Every row comes from one small tree of marks. The marks that hang from a mark follow it in brackets, in the order of their numbers. Every link used is in the known rows. Which tree was each row made from?
Known rows
J288(J148(J568(J214 J330 J495))): [ 15.2 -27.1   6.9  31.1  21.4   4.9  24.1  10.9  38.7 -12.6 -36.8 -16.1
  21.1  17.9  -8.9   7.0   3.9   8.8  45.7  15.1  39.5]
J214(J288(J148(J568(J330)))): [-21.7 -22.7 -23.4   2.4   6.4   0.9  13.1  11.8  31.6 -13.3 -51.9  -9.1
  28.6  -3.1 -10.3  18.5   4.8   7.8  32.9   7.0  35.3]
J403(J568(J148 J495)): [ 55.4 -22.0   4.2  -0.7  13.0  10.6  11.1   7.8  -6.4 -46.1 -31.0 -12.3
  11.4  -0.4  14.3  15.8  23.9  10.3  56.8  10.9  46.6]
J495(J568(J214(J288(J148)) J330)): [ 29.9 -20.4 -25.9  22.7  -9.1  20.8  14.6  -1.7   8.8 -13.4 -37.9 -13.9
  41.3  36.6  17.9  25.7  -9.5  -8.8  25.9  14.9  44.4]
J495(J568(J148 J214(J288) J330)): [ 37.2 -21.2  11.4  13.7 -17.1  17.5  17.1  -9.9   0.6 -12.8 -30.0 -21.5
  34.4  30.3  26.6  17.1  -9.4 -12.2  31.2   8.9  39.0]
J472(J568(J148 J330(J288) J495)): [ 44.6 -15.9  15.5 -12.9   3.0  11.5  15.5   2.0  35.7 -14.3 -36.5 -34.7
  -2.0  18.8  18.3   6.2   1.6  -5.3  63.8  10.0  26.3]
J809(J568(J148 J214)): [ 13.0 -24.0   5.4  -6.4   5.8  -4.3  16.4  -9.4   8.7 -27.2 -13.2 -12.3
  14.8  28.4  35.8  12.3  10.8  21.5  38.9  12.3  36.1]
J403(J184 J568(J214 J330(J288(J148)))): [ 36.4 -27.8 -15.2  10.8 -42.7  15.5  16.0   3.7   1.4 -58.5 -29.1 -14.0
  34.0   9.1  -5.5  13.2  19.5  -4.8  56.3  23.9  46.9]
J472(J568): [ 28.0 -21.2 -35.4 -33.0  11.7 -17.0   4.3   6.0   8.4 -50.1 -31.2 -19.1
  15.1  20.2  39.5  11.4  -1.4  10.6  42.4   6.4  39.2]
J148(J568(J214(J288) J330 J495)): [-16.4 -24.3  16.6  32.2  19.5   6.8  18.1  20.6  34.2  -2.8 -26.6 -23.2
  -0.4   2.9 -20.9  16.1   9.2   5.6  47.6  12.4  32.5]
J495(J568): [ 33.5 -15.6 -52.3 -47.8   7.6   6.4  10.8   1.4  -3.0 -38.1 -42.9 -16.0
  38.4  30.3  48.0  17.2  -7.0   0.8  30.2  12.1  49.8]
J288(J148(J568(J214))): [  7.4 -30.8 -20.8  -3.6  10.3 -17.1  17.8   2.1  18.2 -35.3 -38.2  -7.0
  43.3  14.5   8.5   3.6  -2.0  21.2  32.7  14.2  40.3]
J148(J568(J214)): [ -9.1 -29.9  -9.6 -15.5  14.6 -22.3  16.4   8.5  12.4 -40.0 -27.4 -15.9
  25.4  10.9  16.6   0.3   0.2  19.5  37.5  12.0  33.6]
J148(J568(J495)): [ -1.2 -20.3 -16.0 -29.4  33.1  -7.2  17.1  19.9  26.2 -27.4 -38.9 -19.3
   7.6   2.0   2.4   9.2   9.4  17.9  48.9  11.8  39.0]
J809(J568(J214(J288(J148)) J330 J495)): [ -4.1 -18.2  -6.1  48.9  17.3  29.0  16.4   8.9  35.6   7.5 -20.2 -13.4
  -4.9  28.0  -8.2  35.3  17.4  11.8  43.5  18.7  39.2]
J568(J148 J214(J288) J330 J495): [ 28.0 -19.8  33.7  51.4  14.5  22.5  16.0   1.7  29.6   6.5 -28.6 -25.8
   4.1   7.5  -3.3  15.1   9.2  -1.6  51.9  11.7  39.9]
J214(J288(J148(J568(J330 J495)))): [-11.6 -19.7 -17.0  15.3  16.5  10.8  15.3  18.1  35.1  -2.6 -50.4 -13.3
  15.8  -3.3 -22.7  23.5   9.7   8.9  41.7   9.9  38.2]
J148(J568): [-14.4 -24.0 -24.9 -44.1  20.9 -20.4  13.9  12.4  19.4 -39.6 -40.6 -14.9
  22.3   0.5  19.9   2.7   3.1  15.9  39.2   7.5  35.1]
J330(J288(J148(J568))): [ -7.9 -20.9 -50.6 -53.0   4.4  -7.9  15.4   4.0  32.1 -26.0 -58.7 -14.2
  42.3   4.6  15.8   3.3  -1.5  18.5  40.7  19.0  31.3]
J568(J148 J214 J330(J288) J495): [ 36.2 -19.0  27.0  18.3   9.4  23.3  21.6  -4.3  44.8   2.5 -36.6 -34.1
   9.6  16.1  15.5   0.5   3.3  -3.1  63.3  19.6  32.8]
J148(J568(J330 J495)): [ -6.4 -20.6   4.7  -9.0  32.8   6.7  20.8  22.0  43.8 -13.8 -39.4 -24.5
  -0.4   3.4  -3.1   7.5   9.0   0.9  54.4   7.8  34.1]

Which tree is each row?
[ 40.1 -29.3   8.2   9.5 -45.7  -2.7   9.2   0.0 -36.2 -68.5 -15.0  -8.0
  29.3  -9.1  -8.6  20.0  26.1   8.2  47.9  14.0  51.2] | J403(J184 J568(J148 J214(J288)))
[ 17.5 -19.0  -4.8  61.5  21.3  26.2  14.0   9.1  37.7   5.1 -38.6 -18.4
  12.3  12.4 -10.5  24.8   7.6   2.8  45.8  18.2  47.1] | J568(J214(J288(J148)) J330 J495)
[ 40.9 -25.2  21.2  -1.0 -16.4  -3.2  14.6  -9.1  24.9 -26.6 -23.4 -30.9
  16.5  26.7  32.5  -2.3  -8.5  -3.8  51.3  10.4  22.2] | J472(J568(J148 J214 J330(J288)))
[ -9.3 -23.2   9.5   1.6  17.1   9.8  23.0  15.8  46.9  -4.6 -31.5 -30.3
   5.4  11.9  -4.0   1.7   4.1   3.9  56.3  19.8  24.6] | J148(J568(J214 J330(J288) J495))
[-30.1 -27.2   7.8  16.3   7.0  -7.4  15.3  14.5  26.5 -16.5 -27.9 -19.1
  15.4   3.6  -5.3  10.1   2.0   4.4  37.5   7.7  27.7] | J148(J568(J214(J288) J330))
[ 27.4 -18.2 -15.6  28.4  17.2  28.6  19.9   4.5  52.7   4.1 -43.7 -26.2
  17.6  23.0   7.8   9.5   2.8   0.5  55.4  27.0  40.1] | J568(J214 J330(J288(J148)) J495)
[-27.2 -20.8 -14.2 -41.6   9.4  -2.7  18.6  13.3  46.6 -17.0 -46.6 -25.7
  17.8   2.7  14.5  -0.4   0.4   0.7  48.7  10.2  21.6] | J148(J568(J330(J288)))
[ 12.5 -21.1 -22.7   9.6   2.6  13.6  16.1  -4.2  43.6 -10.6 -44.9 -21.9
  35.6  22.1  24.7   3.4  -5.6  -0.7  44.7  21.6  36.3] | J568(J214 J330(J288(J148)))
[  3.1 -18.7   9.8 -14.5  10.3  10.8  18.0  -3.7  30.1 -14.8 -28.0 -17.3
   3.4  21.9  31.6  12.9  13.2   3.6  46.1   3.3  32.7] | J809(J568(J148 J330))
[ 42.9 -21.2  -6.7  23.1   3.4  12.6  15.4   4.1  39.0 -13.8 -28.5 -28.5
   9.3  33.7   9.3  12.3  -1.2   1.0  56.9  20.5  32.5] | J472(J568(J214 J330(J288(J148)) J495))
[ 46.9 -30.9  10.2  15.3  -6.5  -5.3   9.7  -3.6 -18.5 -56.9 -18.3  -9.4
  29.6   9.5  27.7   8.2  14.1  11.8  44.9  10.9  41.9] | J403(J568(J148 J214))
[ 37.5 -22.4   7.7 -26.4 -44.5  13.5  16.2   1.4  -0.1 -59.2 -36.1 -20.1
  22.7  -5.5   2.8   7.3  23.7 -10.5  64.2  12.8  41.9] | J403(J184 J568(J148 J330(J288)))
[  0.2 -26.4  20.9  20.8  26.3   3.9  22.7  16.5  38.8 -12.7 -25.6 -25.6
   1.6  13.5  -6.6   4.6   5.8   3.8  51.6  12.8  33.3] | J148(J568(J214 J330 J495))
[ 50.7 -26.2  -2.6 -27.4 -32.3  -4.6  11.9   0.5 -26.8 -79.9 -28.9  -9.3
  27.6  -8.9   8.7  12.7  26.9   5.0  53.9   9.9  54.3] | J403(J184 J568(J148))
[ 38.6 -22.0 -21.1  30.3   7.8  -1.8   7.1   7.3   9.3 -25.1 -22.8 -16.4
  11.4  23.1  -1.6  27.4   3.1  18.6  40.6  17.5  42.5] | J472(J568(J214(J288(J148)) J495))
[ 49.2 -18.1   0.4 -24.9  -2.7  16.7  19.0  -8.3  10.3 -23.3 -44.0 -21.6
  33.4  29.6  43.9   8.1  -8.8 -15.6  38.2   4.5  42.1] | J495(J568(J148 J330))
[ 71.8 -28.2  21.2  15.0 -26.1   5.7  15.9   3.5 -26.1 -66.4 -12.7 -14.5
  15.2   2.1  -9.9  14.9  29.8   8.1  62.0  19.4  58.0] | J403(J184 J568(J148 J214 J495))
[-15.1 -17.4  -6.0 -26.6  20.5  10.4  21.3  18.7  52.1  -5.2 -45.4 -29.4
   1.8   4.4  -2.5   4.6   7.6   1.3  58.9  15.1  25.6] | J148(J568(J330(J288) J495))
[ -6.7 -19.6 -33.7  -3.8  18.0   0.7  12.4  16.2  20.8 -15.5 -50.4  -8.4
  23.1  -4.2 -19.0  24.6   9.9  22.3  37.3  13.3  42.0] | J214(J288(J148(J568(J495))))
[ 55.5 -23.1  15.1   3.4  -9.0  14.6  20.9 -11.4   5.6 -22.4 -29.5 -23.0
  36.1  38.1  40.0   5.8 -12.6 -13.6  36.3   8.7  41.2] | J495(J568(J148 J214 J330))
[ 22.9 -19.9   4.1  37.9  33.5  20.6  16.4   9.8  38.2  -7.8 -29.6 -27.1
   1.2  18.8  10.7  10.8   6.3  -3.0  56.0  16.6  46.1] | J568(J214 J330 J495)
[-12.6 -20.6  -5.6  11.8  16.5   9.6  16.2   2.6  30.9 -14.8 -13.2 -17.5
   1.4  33.3  28.6  17.8  10.2   6.7  41.5  12.2  33.7] | J809(J568(J214 J330))
[ 48.5 -20.7   3.8 -15.5 -19.6  20.1  22.1 -15.0  13.2 -14.8 -35.2 -28.2
  39.3  37.4  42.2   2.9 -13.0 -13.3  40.9  16.3  32.7] | J495(J568(J148 J214 J330(J288)))
[ 32.7 -25.8  29.9  23.8   9.0   3.9  17.7  -9.6  26.7 -18.1 -30.8 -23.1
  23.9  16.3  30.7  -3.6  -0.7  -5.3  46.7   7.1  38.3] | J568(J148 J214 J330)
[ 45.9 -22.0 -13.1   9.9  19.5  -6.1   9.1   7.3   9.3 -35.1 -14.8 -24.5
   2.3  28.2  21.5  14.4   1.6  13.5  50.5  16.1  42.0] | J472(J568(J214 J495))
[ 38.3 -19.4 -33.0  -8.1 -12.9  24.1  20.0  -6.9  20.5 -15.0 -42.3 -21.5
  47.3  44.0  34.5  11.9 -14.7 -10.2  34.9  22.1  38.9] | J495(J568(J214 J330(J288(J148))))
